Each row comes from the steps of one path. Every step used is in the known rows, and no mark comes twice. Write the path behind each row, first mark first.
Known rows
refi sovanan dadas bavu: [-0.55  0.75 -2.39 -0.93  2.97 -0.78 -1.53 -4.50  5.42 -1.21 -0.40  0.28
  2.19 -0.52  1.67 -0.35  1.08  1.50  1.52  0.14  0.23  2.03 -3.75]
kugadal teku: [ 2.36 -1.97  1.75  1.54 -1.53  1.51  1.36  0.45 -3.83 -3.24 -1.37 -3.38
 -0.74 -1.42 -1.90  2.19 -3.61 -0.01  0.38  1.83 -4.47 -1.73  1.68]
lano ranu: [ 4.40  0.67  4.88  2.67 -2.12  4.49  1.78  1.33 -2.48  0.54 -5.01 -2.33
 -3.37 -1.55 -4.11  0.78 -4.42  3.65 -3.52 -1.39 -6.43  0.91  3.28]
lano derap: [ 6.12  2.02  7.71  4.96 -2.01  2.96  0.80  0.38 -0.04 -2.84 -5.44 -3.64
 -2.06 -2.45 -0.80  2.26 -6.27  3.20 -3.05 -2.44 -7.43 -1.60  4.59]
dadas ranu: [ 1.78  1.71  5.92  2.00 -4.24  3.74 -1.98  2.63 -3.44  2.77 -1.68 -1.66
 -2.34 -0.18 -0.61 -0.44 -4.33  1.15 -1.08 -3.68 -5.65 -3.48  3.10]
refi sovanan dadas teku: [-0.14 -0.69 -4.12 -0.84  0.47 -2.77 -1.89 -2.93  2.54 -0.97 -0.64 -0.25
  1.47 -3.10  1.61 -1.61  3.07  0.85  0.81  5.04  0.89 -0.16 -1.75]
sovanan refi: [ 0.39 -0.19 -0.55  0.13 -3.58  1.43  0.87  1.03  0.88 -0.24 -1.80 -1.35
 -0.27 -0.33 -0.67  0.53 -1.15 -0.02 -1.52  0.05 -1.71  1.00 -0.09]
kugadal teku refi ranu: [ 0.06 -3.00  1.14  0.09 -0.79 -1.35  0.68  1.19 -6.57 -0.85  0.70 -2.19
 -1.66  0.02 -0.36  2.10 -3.43 -1.49 -0.12 -1.56 -2.85 -2.39  0.46]
refi ranu dadas sovanan: [ 0.56  1.66  1.97  0.29 -1.87  1.26 -1.99 -0.69  0.15  1.14  1.59  0.97
 -1.96 -1.34 -1.48 -1.57  0.68 -0.72 -0.86 -2.64  0.23 -2.96  1.51]
butur kaza: [ 2.06  0.51  5.88  1.48  0.40  0.28  0.50  1.83 -0.02 -1.65 -1.27 -1.40
  0.60  0.09 -1.58  1.17 -3.38  1.49  2.30  0.27 -1.46 -1.38  0.56]
kugadal teku refi sovanan: [ 0.14 -3.63 -0.30 -0.16  0.83 -1.64  1.03 -1.33 -4.33 -3.68  0.56 -2.37
  1.15  0.27 -0.22  1.69 -1.60 -0.88  0.57  1.10 -4.64 -1.21  0.88]
refi teku: [ 0.74 -1.32  1.38  2.30 -1.19  2.23 -0.66  1.51 -0.09 -0.18 -1.70 -3.07
 -0.69 -3.72  2.05 -0.38 -0.94 -0.13 -2.29  4.30 -0.99 -1.45  0.30]
kugadal teku refi sovanan dadas: [-0.42 -3.62 -2.64 -1.61  1.03 -3.22  0.67 -2.27 -2.60 -3.30  0.60 -1.57
  1.22  0.03  0.09  1.36 -0.04 -1.03  1.40  2.25 -2.12 -0.07 -0.31]
kugadal teku refi bavu: [-0.89 -3.36 -1.29 -0.41  0.97 -1.32  0.74  0.00 -3.30 -1.69  0.62 -1.69
  0.94  0.71  0.63  2.07 -4.17 -1.05  0.53 -0.42 -0.75  0.07 -1.95]
kugadal teku refi: [ 0.81 -3.79  0.02  0.25 -0.25 -0.54  1.84  0.17 -5.27 -3.19  0.26 -2.61
 -0.02  0.36 -0.53  2.46 -3.34 -1.31  0.72  1.38 -3.69 -1.41  1.39]
lano ranu dadas teku refi bavu: [ 0.29 -1.71 -3.62  0.25 -0.70  0.90  0.52 -0.09 -1.01  2.80 -0.47  1.20
 -2.19 -1.67 -1.59 -0.41 -1.06  0.11 -3.52  1.46  4.51  2.01 -0.48]
kugadal teku refi sovanan dadas kaza: [-1.47 -4.08 -3.12 -2.01  2.86 -4.76 -0.05 -2.62 -2.63 -2.68  1.82 -0.51
  1.05 -0.09  0.44  1.61  0.08 -0.33  2.26  1.63 -0.01  0.35 -0.88]
lano ranu dadas: [ 3.90  0.85  2.03  2.03 -2.67  4.78  1.70  0.03 -0.44  0.48 -2.86 -0.38
 -3.15 -1.87 -4.64 -0.05 -1.90  1.24 -3.44  0.29 -2.07  1.51  3.99]
ranu dadas sovanan refi: [-0.36 -0.38 -3.11 -1.55 -2.22  0.98 -0.22 -2.57  3.56 -1.68  1.85  1.61
  0.76 -0.15 -1.96 -1.27  3.29 -1.16 -0.53  1.89  2.42  0.08  1.23]
butur kaza refi: [ 0.42  2.19  5.25  0.48  1.40  0.06  2.14  4.15 -0.34  0.39 -1.24  0.01
  1.26  3.46 -0.74  1.29 -1.11  1.19  2.65 -1.39  0.08  0.25 -0.70]
kaza refi: [ 0.94  2.90  2.65  1.29 -0.42  3.08  2.45  3.88 -0.93  0.36 -2.13 -0.62
  0.50  2.92  0.20  0.47 -0.62  0.47  0.27 -1.43 -3.40  0.64  0.97]
ranu dadas: [ 2.37  0.80 -0.23  1.68 -2.47  3.73  0.31 -0.83  2.08 -2.09  0.51 -0.03
 -0.19 -1.42 -1.61 -0.73 -0.20 -2.24 -0.05  2.99  0.13 -0.66  3.40]
refi sovanan: [ 1.97  0.96  2.82  1.96 -0.01  1.57 -0.71 -1.46  0.97 -2.68 -1.71 -1.95
  1.54 -1.34 -0.33 -0.95 -0.54  1.64 -0.40  0.28 -6.65 -1.06  1.76]
teku refi bavu: [-1.17 -1.09 -0.45  0.17  1.51 -0.25 -0.33  0.33  0.11 -0.14  0.34 -0.36
  1.71  1.52  2.19  0.16 -3.90 -0.46  0.09 -2.09 -0.77  0.85 -1.90]

Which path is each row?
[-1.54 -1.77 -2.33 -0.04 -3.23  0.54 -0.04  1.61  1.21  1.31 -1.39 -1.79
 -0.47 -2.29  1.66  0.00  0.73 -0.84 -3.29  2.96  1.70  1.02 -1.81]
sovanan refi teku
[-1.01  1.34 -2.08 -1.79  2.47 -2.30 -0.06  0.20  2.64  1.14 -0.09  2.03
  0.00  0.73  1.03  0.35  1.57  1.44  3.15  0.66  4.06  2.71 -1.63]
sovanan dadas kaza refi
[-1.40 -0.99 -0.10 -0.11  0.66 -1.70 -1.13  0.34 -2.41  1.60  3.37  1.62
 -1.55  0.31  1.00 -0.08 -0.91 -2.52  0.22 -2.69  2.29 -1.34  0.94]
teku refi ranu dadas kaza
[ 0.12  0.36 -1.18  1.26 -2.87  0.43 -1.97  1.24 -1.65  2.90  1.73  0.55
 -2.87 -3.31  0.46 -1.28  0.34 -2.66 -1.35  0.74  4.11 -3.17  0.27]
refi ranu dadas teku
[-1.59  3.73  0.30  0.14  0.73  2.40  0.74  2.77  0.49  4.09  1.14  2.26
 -0.95  3.23  1.21  0.30  0.58 -1.72 -0.18 -5.30  3.64  0.96 -2.40]
kaza refi ranu dadas bavu
[ 0.30  1.77  0.85 -0.75 -1.31 -0.57 -2.82 -1.91  1.98  0.84 -1.37 -0.26
  0.31 -1.01  0.45 -1.84  1.17  1.74  0.38 -0.70 -3.12 -0.66  0.30]
refi sovanan dadas ranu
[-0.53  3.15 -0.61 -1.12  1.25 -0.26  0.98  0.62  2.46  0.35 -1.80  0.84
  2.07  2.51  1.07 -0.86  3.61  1.05  1.12 -0.34 -1.45  2.25 -1.13]
kaza refi sovanan dadas
[ 1.07  1.05 -0.79 -0.44  0.35 -0.81 -1.27 -3.10  3.89 -2.08 -1.71 -0.74
  1.56 -1.76  0.20 -1.39  1.84  1.37  1.00  2.14 -2.83  0.70 -0.16]
refi sovanan dadas
[-2.10  2.29  1.19 -1.87  4.80 -2.43  0.87  0.52  3.67  1.03  0.07  1.94
  3.01  4.05  1.15  1.11  1.57  1.60  3.81 -2.07  4.09  2.66 -5.22]
butur kaza refi sovanan dadas bavu
[ 0.57 -1.02 -1.37 -0.70 -2.37  2.08  0.65 -1.17  0.89  1.81 -1.57  0.52
 -2.58 -2.22 -3.50 -0.94  2.09  1.62 -4.90  1.26  1.90  1.98  1.12]
lano ranu dadas sovanan refi teku
[-0.86 -3.31 -0.97 -1.46 -0.24 -2.16  0.10 -1.08 -4.84 -1.41  2.76 -0.41
 -1.00  0.34 -1.02  1.22 -0.47 -2.16  0.22 -0.83 -0.17 -2.54  0.54]
kugadal teku refi ranu dadas sovanan
[-0.61  1.46 -1.11  0.30  1.30  1.13  0.50  0.49  1.61  0.47  2.56  2.91
  0.08  1.01 -0.49 -0.01  1.67 -1.37  1.59  0.66  4.78  1.27  1.69]
ranu dadas kaza refi
[-1.82  1.16 -0.08 -1.68  2.77 -4.07  0.50  1.71  1.30  1.16 -0.12  1.56
  2.44  2.10  1.10  0.01  3.11  1.22  3.24  1.71  4.60  0.95 -3.73]
butur kaza refi sovanan dadas teku
[-1.58 -1.80 -2.58 -1.82  3.29 -4.18 -1.10 -2.94  1.06 -1.48  1.48  0.90
  1.86  0.44  1.95 -0.41  1.33  0.32  1.98  0.66 -0.24  1.07 -0.51]
teku refi sovanan dadas kaza
[-1.83  2.88 -2.06 -1.52  3.39 -0.11  0.91 -0.39  3.79  1.00 -0.72  1.54
  2.51  3.45  2.19 -0.02  2.86  1.05  1.56 -1.87  1.13  3.30 -4.11]
kaza refi sovanan dadas bavu
[-1.15 -3.13 -2.72  0.54 -0.80 -2.58 -1.10  1.86 -5.21  2.24  1.48 -0.61
 -1.43 -1.74  2.91 -0.24 -1.10 -1.66 -0.86  1.83  2.38 -3.23 -1.20]
dadas teku refi ranu
[-1.66 -2.06 -1.50 -1.56 -1.31 -0.75 -0.93 -0.91  1.58 -0.38 -0.23 -0.76
  0.60 -1.20  0.51 -0.87  2.69  1.47 -2.02  1.70  0.25 -0.54 -1.48]
dadas sovanan refi teku
[-0.78  2.45  2.57 -1.40  2.75 -2.63  1.01  1.60  2.36  0.25 -0.90  1.22
  2.51  3.11 -0.05  0.18  2.20  1.64  3.34 -0.54  1.62  1.62 -2.39]
butur kaza refi sovanan dadas
[-1.28  1.58  1.84  0.43  3.97 -1.06 -0.16  1.03 -0.08  0.73  0.65  1.54
  1.15  1.85  0.91  0.33  0.78  2.33  1.77 -2.52 -0.42  1.21 -0.15]
dadas kaza refi sovanan
[ 1.39  0.29 -0.52  0.02 -1.00  2.15 -0.48 -2.71  2.76 -2.81  1.65  0.91
  0.63 -0.77 -2.00 -1.41  1.90 -0.67  0.34  2.29  0.24 -1.55  2.87]
ranu dadas sovanan
[-1.01  0.05  1.11 -1.61 -2.18 -0.85 -1.26 -0.54  0.14  0.83 -0.07  0.13
 -0.79  0.13 -0.94 -0.71  0.95  1.74 -1.42 -3.62 -1.49 -1.48 -1.00]
dadas sovanan refi ranu
[ 0.00  1.50  1.86  1.20 -0.64  0.46 -2.27  0.56 -0.59  2.41  2.25  1.59
 -2.90 -2.06 -0.61 -0.53 -0.95 -1.18 -0.16 -2.83  3.03 -1.85  1.33]
refi ranu dadas kaza
[-0.34  3.94  1.66  0.57 -1.44  2.38  0.95  3.89 -0.91  3.41  0.10  1.48
 -1.36  2.30  0.01 -0.48  1.22 -1.69 -0.59 -3.74  1.13 -0.09  0.43]
kaza refi ranu dadas
[-0.36 -0.45  0.12  0.28 -1.20 -0.06 -0.44  0.70 -2.33  0.94  2.11  0.45
 -1.37  0.47  0.56 -0.54 -1.03 -3.14 -0.67 -2.07  0.12 -1.67  1.56]
teku refi ranu dadas
[ 0.14  3.84  4.13  1.20 -1.01  2.20  1.07  5.04 -2.55  3.30 -1.63 -0.04
 -1.52  2.51  0.60  0.06 -0.80  0.09 -0.73 -5.03 -2.45 -0.58 -0.17]
kaza refi ranu
[-0.94 -2.66 -6.14 -0.06 -0.42 -1.33 -0.71 -1.94  0.09 -0.98  3.40  1.23
  1.21 -1.75  1.40 -1.47  3.05 -3.46 -0.12  5.88  4.81 -1.24  0.84]
ranu dadas teku refi sovanan
[-1.74 -1.66 -3.50 -1.79  3.69 -2.54 -0.53 -3.71  2.37 -1.35  1.21  0.57
  2.53  1.59  2.74  0.10  0.59 -0.32  1.56 -0.23  0.01  1.77 -2.81]
teku refi sovanan dadas bavu
[-1.80  0.47 -2.30  0.20  1.55  0.60 -0.09  0.81  1.86  1.55  2.78  2.60
 -0.09 -0.30  0.98 -0.40  2.91 -1.81  0.43  2.42  6.91  1.22  0.47]
ranu dadas kaza refi teku
[-0.49 -1.32 -2.19 -1.38  1.55 -2.67 -0.36 -2.53  1.18 -2.12  0.23 -0.20
  2.08  0.66  1.64 -0.83  1.28 -0.26  1.09  1.25 -2.51  0.69  0.00]
teku refi sovanan dadas
[ 0.38  0.39  0.19  0.78  0.54  2.12  1.28  1.35 -0.71  3.48 -0.99  1.54
 -3.13 -1.22 -2.29  0.21  0.69  1.47 -3.23  0.28  3.75  3.00  1.43]
lano ranu dadas kaza refi teku
[-1.67 -0.03 -4.18 -2.06 -1.21  0.41 -1.15 -2.92  5.17 -0.40  2.15  2.32
  1.53  0.16 -0.97 -1.53  2.63 -0.86 -0.54  0.42  4.78  1.15 -1.26]
ranu dadas sovanan refi bavu
